What can hang from each mark:
K82: K122 K164 K930
K164: K666
K583: K82
K122: K82 K666
K666: K122 K164 K583
K930: K82
K306: K82

Each row was made from one small tree. Brackets hold a mark, then the marks that hang from it, in the order of their numbers. Every link used is in the known rows. Write each row's tree.
Known rows:
{K122 K82 {K666 K164 K583}}: [-2.39,-2.79,-1.29,+0.17,-1.83,+4.61,+1.22,+1.30,-4.92,-2.65,+2.92,+0.05,-0.88,-0.72,-1.64,+1.57,-5.10,+2.89,-0.90,-0.07,-0.46,-1.85,+2.29,-0.34,-3.45,-0.22,+1.24,+1.37,-0.38,+2.36,+1.18]
{K122 {K82 K930} K666}: [-1.25,+1.09,+0.25,+0.24,+2.79,+2.83,-3.00,+0.85,-2.36,-1.80,+1.58,-2.76,-3.90,+0.50,+3.37,+5.20,-2.01,-5.44,-0.84,+2.42,+3.72,+1.26,+0.70,+4.20,-1.58,+0.97,-1.64,-2.63,+1.86,+1.30,+0.86]
{K306 {K82 {K122 {K666 K164 K583}} K930}}: [+1.83,+1.59,-2.35,-0.14,-1.24,+3.99,-0.05,+0.86,-3.59,-5.10,+1.71,-2.01,-0.74,+1.21,-0.05,+0.50,-2.21,+0.27,+2.21,-2.44,-1.42,+0.04,-0.79,+2.63,+0.03,-0.43,-0.23,+5.31,+5.38,+2.31,-1.58]
{K122 {K666 K164 K583}}: [-0.20,-2.68,+1.19,+1.62,-2.05,+2.59,+0.89,+0.56,-2.74,+0.36,+2.24,+1.37,+0.96,-0.83,-5.09,+0.95,-3.60,+6.29,-0.27,+0.01,-1.95,-5.03,+3.35,-0.13,-2.27,+1.25,-1.35,+1.78,+3.34,+1.62,-0.29]
{K306 K82}: [-0.20,-2.67,+4.23,+0.36,-0.41,-2.60,-0.52,-0.74,+1.09,+2.63,+1.89,+0.13,-0.89,+0.16,+1.61,-0.26,+0.60,+3.56,-1.97,+1.87,-0.47,+1.02,-3.32,-1.13,+4.03,+2.16,-1.33,+0.95,-3.35,-2.81,-0.18]
{K306 {K82 {K122 K666} K930}}: [+3.27,+2.74,-1.23,-0.23,+1.91,+2.40,-3.49,-0.20,+0.82,-3.22,-0.50,-2.27,-3.34,+1.42,+4.59,+3.24,+2.00,-3.37,+1.97,-1.45,+1.65,+3.61,-2.20,+4.26,+4.59,+1.25,-2.65,+2.22,+3.20,+0.45,-1.08]
{K306 {K82 {K122 {K666 K164}}}}: [+2.57,-0.09,-0.65,-0.32,-0.96,+3.15,-0.81,-0.49,-1.33,-3.20,-0.98,-0.94,-1.78,-1.21,+0.28,+3.14,+0.45,+4.23,+1.14,-3.60,-0.47,+1.93,-0.46,-1.69,+5.28,+2.63,-1.27,+4.67,+1.28,+0.21,-2.02]
{K82 K164}: [-1.51,-0.48,+2.35,-0.43,-1.32,-5.42,-1.32,-2.00,+2.03,+7.35,-0.83,-0.93,+0.17,-3.01,-2.05,+0.13,+1.54,+0.70,-4.35,+1.01,+3.13,-3.60,+0.91,-4.28,+1.63,+1.28,-2.52,-1.18,-0.46,-2.52,+2.23]
{K930 {K82 {K122 {K666 K164 K583}}}}: [+2.69,-2.18,-2.79,-0.93,-2.43,+6.66,-0.19,+0.56,-1.93,-4.72,+0.65,-0.10,+1.49,+0.95,-0.92,+1.96,-0.12,+6.35,+1.63,-2.60,-1.79,-1.08,+3.33,+0.94,+1.18,-0.39,+1.56,+4.78,+1.39,+1.72,+2.78]
{K122 {K666 K583}}: [+0.71,-3.07,+0.29,+2.02,-0.81,+1.92,-0.92,+0.54,-0.94,+1.42,+1.82,+2.86,+0.23,+0.45,-2.38,+1.10,-2.56,+3.72,+0.04,+1.44,-0.92,-3.47,+2.28,+2.82,-0.25,+0.55,-2.49,-1.22,+1.82,+1.58,+1.85]
{K666 K122}: [-1.40,-3.74,+6.81,+1.20,-0.61,-2.12,-3.90,-4.51,+5.37,+4.57,-0.79,+0.62,-0.07,-0.44,-1.08,-0.27,+3.92,+3.08,-0.15,+0.23,-0.79,-0.41,-2.42,-0.83,+1.61,+1.62,-0.98,-1.60,-2.18,-2.32,-3.01]
{K583 {K82 {K122 K666} K930}}: [+3.36,+2.81,-0.78,-0.31,+4.43,+4.36,-2.17,-0.88,+3.53,-4.17,-0.28,+0.69,-3.52,+1.32,+1.06,+3.98,+1.43,-5.21,+1.97,-0.90,+1.74,+2.60,+0.52,+2.79,+1.95,+1.38,-0.93,-2.76,+2.84,-0.16,-0.96]
{K666 K122 K164 {K583 K82}}: [-1.26,-6.02,+5.57,+0.73,-3.05,+2.30,+2.76,-1.38,+3.19,-0.22,+1.90,+2.73,+1.27,+0.62,-5.59,-5.33,-1.48,+4.27,+0.96,-0.68,-5.14,-1.39,-0.57,-3.64,-2.95,+0.82,+3.74,-0.34,-3.25,-1.61,-4.48]
{K306 {K82 K122 K930}}: [+0.56,+1.65,+1.34,-1.19,+1.73,+0.30,-3.68,-1.54,+3.31,-0.70,+1.85,-1.82,-1.35,+1.56,+3.65,+1.38,+3.07,-2.27,+0.33,-0.90,+1.51,+2.70,-4.33,+0.92,+4.29,+0.20,-0.96,+2.74,+1.13,-2.19,-1.25]
{K164 {K666 {K583 K82}}}: [+0.19,-3.71,-0.66,+1.92,+0.62,-0.67,+4.14,+2.00,-0.83,-0.97,+1.34,+5.15,+3.53,+1.03,-0.69,-1.96,-1.58,+5.21,+0.25,+3.34,-4.38,+0.24,+0.52,-0.06,-2.53,-0.25,+1.89,-2.10,-5.28,-0.99,-0.23]
{K164 K666}: [-1.09,-1.42,+1.41,+2.33,+1.80,-3.07,-0.70,-0.88,+0.13,+3.47,-0.50,+1.65,+3.18,-1.66,+0.55,+3.02,+1.96,+6.45,-0.39,+3.13,-1.00,-0.50,+0.63,-0.42,-0.08,+0.54,-2.61,-0.56,-3.48,-1.17,+0.59]
{K122 K82}: [-2.82,-3.01,+2.35,-0.48,+0.95,+1.14,-2.09,-1.43,+0.80,+1.82,+2.37,-0.35,-1.50,-0.39,+1.56,+2.65,-0.34,+0.79,-3.32,+2.48,+1.59,+0.40,-1.22,-2.19,+0.03,+0.46,-0.10,-1.29,-5.08,-2.03,+2.28]
{K164 {K666 K122 K583}}: [-1.50,-4.28,+2.10,+2.70,-1.20,-2.05,-0.18,-0.97,+0.32,+2.87,-0.58,+3.01,+3.92,+0.32,-0.54,-2.68,+1.52,+6.84,+2.32,+1.61,-4.63,+0.07,-0.80,+1.27,-2.12,-0.89,+0.28,+0.23,-3.00,+0.42,-1.73]

Write each row's tree:
[+1.10,+2.30,-4.08,-0.60,+1.93,-3.42,+2.14,-0.42,+2.33,+0.59,-3.87,+1.89,+1.12,-1.85,+0.77,+0.46,+3.39,+0.10,-0.89,-1.65,+0.73,+2.53,+0.47,-4.75,+3.28,-0.27,+1.09,-1.72,-4.41,-1.95,+1.59] -> {K583 {K82 K122 {K164 K666}}}
[+1.45,+2.91,+0.28,-0.46,+2.72,+4.67,-0.14,-0.54,+1.86,-5.02,-0.16,-1.10,-2.66,-0.28,-2.03,+3.50,-0.10,-3.01,+1.70,-2.55,+0.99,+0.51,+1.35,-0.17,-0.66,+2.40,-0.12,-0.01,+3.73,+0.08,-3.78] -> {K583 {K82 {K122 {K666 K164}} K930}}
[+1.33,+1.85,-1.20,-0.13,+0.22,-0.94,+3.14,+3.26,-2.27,-0.98,+0.85,+0.25,-1.65,+0.96,-1.93,-2.64,-4.35,-6.45,-0.31,+1.20,+1.65,-2.53,+2.37,+2.20,-2.30,+0.69,-0.01,-4.13,+4.02,+1.76,+0.91] -> {K122 {K666 {K583 {K82 K164 K930}}}}
[+1.21,-2.76,-0.45,-0.57,+0.21,+3.16,-0.70,-1.45,+5.34,-1.50,+2.28,+5.11,+0.80,+2.24,-2.40,-2.22,+0.89,+2.62,-0.02,-1.13,-2.11,+0.08,-1.84,-1.47,+1.58,-1.18,+2.01,-1.02,-2.85,-2.78,+1.32] -> {K666 {K583 {K82 K122}}}
[+1.49,+6.12,-2.52,-1.24,+2.23,-0.47,-3.84,-1.89,+0.90,+1.29,-2.51,-3.13,-2.22,-1.71,-0.03,+3.58,+2.68,-6.78,+0.06,-2.07,+5.11,-1.12,+1.75,+1.46,+2.36,+0.15,-3.95,-0.25,+6.34,+0.60,+2.04] -> {K82 {K122 K666} K164 K930}
[-0.54,+2.79,+2.43,+0.35,+1.45,-5.83,+2.61,-0.21,+1.30,+1.41,-4.12,-0.89,+0.35,-0.95,+1.65,-2.75,+2.46,-4.66,+0.81,+1.08,-0.06,+2.28,-0.64,-0.60,-1.57,+0.61,+1.22,-3.75,-1.82,-0.28,-3.50] -> {K583 {K82 {K164 {K666 K122}} K930}}
[+3.19,+1.31,-6.20,-0.97,-2.42,-0.44,+0.97,+1.26,-2.64,-0.40,-1.74,+0.23,-1.25,+0.70,+1.15,-1.22,-1.14,-0.24,-0.18,-4.01,+0.19,+0.32,-1.03,+0.06,+5.48,-0.32,-0.04,+3.18,+1.05,+1.36,+3.34] -> {K306 {K82 {K122 {K666 K583}} K164}}
[+0.60,+1.75,-1.25,+0.19,+0.53,+5.75,-2.13,-0.86,-0.43,-2.93,+1.88,-0.62,+0.34,+0.27,-2.99,+2.62,-1.11,+0.42,+2.33,-2.39,-0.28,-3.06,+2.41,+2.26,-2.75,-0.82,-1.23,+3.55,+6.89,+2.83,-1.16] -> {K82 {K122 {K666 K164 K583}} K930}
[-2.75,+1.97,+1.47,-0.29,+1.76,+3.92,-0.79,+0.81,-3.62,-3.51,+1.90,-3.80,-3.06,-1.06,+0.40,+4.64,-3.16,-3.78,-1.00,+1.39,+2.42,-0.46,+1.90,+0.59,-3.81,+1.11,-0.88,+0.30,+2.77,+1.86,-1.64] -> {K122 {K82 K930} {K666 K164}}
[+2.03,+3.57,-0.29,+0.13,+3.47,+2.82,-6.17,-2.18,+3.25,-0.70,-0.07,-1.08,-2.45,+0.18,+1.02,+6.11,+3.16,-3.26,+1.48,-0.69,+2.61,+0.15,+0.72,+3.94,+2.24,+0.65,-3.34,-0.07,+5.08,+0.40,-0.59] -> {K82 {K122 K666} K930}
[-4.81,-0.33,+5.86,-0.60,-0.24,+2.01,-1.79,-2.83,+1.03,-0.65,+0.80,-5.08,-1.56,-0.13,+0.36,+0.56,+0.70,-3.08,-0.31,+0.32,+0.97,+0.90,-1.92,-1.39,-4.60,+0.09,+1.18,+0.80,-0.47,-1.28,-4.54] -> {K666 {K122 {K82 K930}} K164}
[-2.70,-5.24,+5.72,+0.79,-3.39,+0.36,+0.21,-2.68,+2.54,+2.60,+1.78,+0.75,+2.43,-0.22,-5.61,-3.69,+0.25,+6.48,+0.48,-0.58,-3.79,-2.91,-0.43,-2.76,-2.78,-0.50,+1.19,+2.03,-0.45,-0.46,-3.26] -> {K666 K122 K164 K583}
[-2.40,+1.41,+0.17,+1.02,-0.90,-5.26,+1.09,-0.11,-1.24,+3.19,-2.09,-1.05,+3.15,-0.34,+0.07,-3.64,+1.08,-1.70,+1.87,+0.84,-1.05,-0.87,+0.30,+1.27,-4.29,-2.23,-0.52,+0.12,+1.32,+2.05,-1.00] -> {K82 {K164 {K666 K122 K583}} K930}
[-1.50,-0.53,+1.10,+0.95,-0.25,-7.39,+0.54,-2.44,+0.98,+6.23,-4.88,-0.45,+1.91,-3.23,+0.44,-0.79,+3.17,+2.75,-0.16,+0.10,-0.22,+0.62,+0.01,-2.64,+0.87,+0.62,-1.53,-1.04,-1.91,+0.00,-0.94] -> {K82 {K164 {K666 K122}}}
[-0.24,+2.74,+3.43,-1.28,+1.35,-3.61,+1.72,-0.19,+2.00,+2.25,+0.27,-1.90,-1.75,-0.82,-1.49,-1.59,+0.10,-6.42,-2.82,+1.74,+2.91,-1.36,-0.09,-1.76,-1.20,+1.12,+0.07,-4.61,+0.14,-1.66,-0.39] -> {K583 {K82 K164 K930}}
[-0.71,+0.83,+1.40,-1.27,-1.00,-2.11,+3.21,+1.53,+0.08,+1.29,+2.31,+0.13,-0.01,+1.03,-2.33,-4.94,-2.15,-4.70,-2.28,+1.89,+1.18,-3.02,+0.42,-1.06,-3.12,-0.96,+1.37,-2.93,+0.71,-0.89,+0.95] -> {K666 {K583 {K82 K164 K930}}}
[-2.85,-3.83,-0.63,+1.55,-0.44,+0.06,+0.10,-0.34,-1.50,-0.24,-0.20,+2.08,+2.14,+0.86,+2.87,-1.27,+0.05,+3.44,+1.73,+2.25,-3.35,+2.78,-2.07,+0.90,-2.86,-2.46,+2.45,-0.28,-6.05,+0.67,+0.21] -> {K164 {K666 {K122 K82} K583}}
[-0.06,-0.76,+0.64,+1.85,+1.99,-0.27,+2.71,+2.67,-1.36,-1.80,+2.61,+2.59,+2.94,+2.18,+0.24,-1.38,-1.92,+0.42,+1.31,+4.48,-2.27,-0.10,+0.35,+2.23,-4.67,-0.81,+0.91,-3.21,-1.79,+0.35,-0.61] -> {K164 {K666 {K583 {K82 K930}}}}
[+1.77,-2.80,+0.34,+1.53,+0.01,+2.41,+2.65,+1.93,-0.36,-1.70,+1.88,+4.68,-1.14,+1.68,-2.55,-1.10,-3.85,+2.31,+0.08,+1.67,-1.88,-0.95,+1.52,+2.41,+0.28,+1.65,+0.98,-3.82,-1.19,+0.08,-0.02] -> {K122 {K666 {K583 K82}}}
[-0.20,-4.65,+1.32,+2.29,-0.08,-1.07,+3.40,+0.84,+1.35,-0.29,-0.74,+4.59,+2.83,+1.46,-0.21,-4.38,+0.19,+4.89,+2.81,+1.77,-5.85,+2.20,-0.79,+0.52,-2.02,-0.10,+3.13,-2.48,-5.89,-0.31,-3.09] -> {K164 {K666 K122 {K583 K82}}}
[+3.36,+2.15,-4.31,-2.01,-0.96,+0.72,-1.49,+0.19,+0.04,+0.21,-4.14,-1.93,-1.40,-1.04,+2.58,+4.02,+2.60,-0.46,-0.66,-2.27,+3.38,+0.46,+1.88,-0.36,+6.34,+0.52,-1.17,+0.50,+0.60,+0.48,+4.98] -> {K930 {K82 {K122 K666} K164}}
[+0.68,+2.71,-1.95,-2.09,-0.02,+0.56,+0.66,-0.11,+3.08,-0.55,+1.01,+0.70,-0.15,+1.44,-1.99,-3.69,+0.96,-5.57,-0.67,-1.28,+1.20,-1.39,-0.52,-1.48,-0.05,-2.08,+1.75,-1.93,+1.78,-1.49,+1.64] -> {K666 {K583 {K82 K122 K164 K930}}}
[+0.62,+4.15,-5.11,-0.42,-0.27,-4.20,+1.28,+2.35,-3.35,-0.55,-1.28,-0.97,+2.71,+0.87,+3.90,-2.58,+0.74,-1.06,+0.98,-1.27,-0.05,+2.13,-1.51,+1.18,+0.85,-3.04,+0.35,+4.63,+0.89,+1.18,+2.10] -> {K306 {K82 K122 {K164 {K666 K583}} K930}}
[+2.24,+6.08,-3.42,-1.56,+0.50,-2.27,-1.65,+0.68,-1.01,-0.64,-2.07,-3.97,-3.54,-0.47,+3.80,+1.49,+1.19,-6.56,-0.02,-2.88,+4.12,+2.03,-1.42,+1.87,+4.88,+0.98,-2.70,+2.37,+4.98,+0.74,+0.50] -> {K306 {K82 {K122 K666} K164 K930}}
[+1.13,+1.81,-4.53,-1.57,-0.66,-3.05,-0.43,+0.92,-0.91,+1.06,-4.86,-0.96,+3.11,-0.93,+4.26,+2.13,+5.15,+3.38,-0.99,-0.84,+1.04,+2.14,+1.15,-1.81,+4.44,-1.34,-0.64,+2.43,-4.47,-0.58,+4.80] -> {K930 {K82 K122 {K164 K666}}}
[+0.13,+5.53,-2.25,-0.83,+2.87,-4.20,-2.04,-1.28,+0.84,+2.31,-2.92,-2.07,+2.15,-1.98,+2.10,+3.16,+4.28,-2.96,-0.18,-0.67,+2.68,+0.13,+0.70,-1.39,+0.32,-2.05,-2.37,+1.21,+1.42,-0.23,+1.83] -> {K82 K122 {K164 K666} K930}
[-0.77,-0.09,+3.55,-0.85,-1.99,-3.21,+2.15,-0.06,+2.44,+0.99,-0.09,-0.62,-0.95,+1.46,-2.22,-6.86,-0.34,-5.85,+0.20,+0.26,-0.36,-0.58,-1.34,+0.13,-2.89,-0.69,+2.67,-3.42,+0.67,-0.40,-2.09] -> {K666 K122 {K583 {K82 K164 K930}}}
[-0.77,-3.00,+2.11,-0.66,-2.99,-2.75,+3.31,-1.02,+3.85,+2.37,-0.68,+2.48,+0.12,+0.32,-2.93,-7.00,-0.79,-0.64,-0.90,-0.38,-1.90,-0.97,-1.41,-3.26,-0.25,-0.10,+2.70,-3.69,-3.38,-1.71,-1.17] -> {K666 K122 {K583 {K82 K164}}}
[-2.77,+1.38,-2.67,-0.20,+1.15,-4.40,+1.99,+1.34,-4.06,+2.87,-2.25,-1.03,+0.46,-2.69,+3.69,+1.69,-0.21,+0.07,-3.14,+2.27,+2.40,+1.32,+0.30,-3.83,-0.23,-1.06,+0.18,-1.22,-4.98,-0.17,+3.69] -> {K122 {K82 {K164 K666}}}
[-2.56,+0.06,+0.03,+0.04,+0.02,+5.52,+0.80,+1.90,-5.72,-4.00,+3.45,-2.11,-1.02,+0.28,-1.20,+1.90,-5.77,-2.50,-0.44,+1.30,+0.05,-1.88,+2.20,+2.42,-6.23,-0.45,+0.65,+1.17,+3.38,+3.44,+0.05] -> {K122 {K82 K930} {K666 K164 K583}}
[-3.09,-0.55,-5.02,+0.02,-1.05,-2.79,+2.78,+2.40,-5.64,+2.13,-0.25,+0.37,+2.57,-0.93,+2.07,-1.17,-2.15,+1.11,-2.37,+1.82,-0.33,-0.23,+0.88,-2.16,-2.31,-3.02,+1.44,+0.44,-4.67,+1.02,+5.66] -> {K122 {K82 {K164 {K666 K583}}}}
[-3.93,+2.00,+3.11,-1.85,-0.31,-3.00,-1.83,-1.82,+0.91,+2.40,-1.58,-4.74,-2.98,-0.74,+2.90,-1.27,+1.51,-8.25,-1.50,+0.58,+3.89,+1.05,-2.54,-1.22,-1.75,-0.46,+0.78,-2.30,-0.19,-0.54,-0.59] -> {K666 {K122 {K82 K164 K930}}}
[+2.13,-1.46,-2.65,+0.18,-2.13,+4.58,+0.89,+1.05,-2.46,-3.21,+0.98,+0.64,-0.04,+0.90,-0.97,-0.18,-2.27,+4.99,+1.51,-4.01,-2.71,+0.25,-0.43,-0.24,+2.98,+0.79,+0.28,+6.21,+1.86,+1.06,-0.79] -> {K306 {K82 {K122 {K666 K164 K583}}}}
[+3.25,-1.31,-3.81,+0.29,-0.85,+3.54,-1.16,+1.16,-0.87,-1.77,+0.88,+2.94,-1.30,+2.25,+2.01,+0.78,-1.48,+2.81,+1.54,-2.61,-1.73,+2.00,-1.98,+2.68,+4.91,-0.05,+0.00,+3.15,+0.65,+0.58,+1.59] -> {K306 {K82 {K122 {K666 K583}}}}
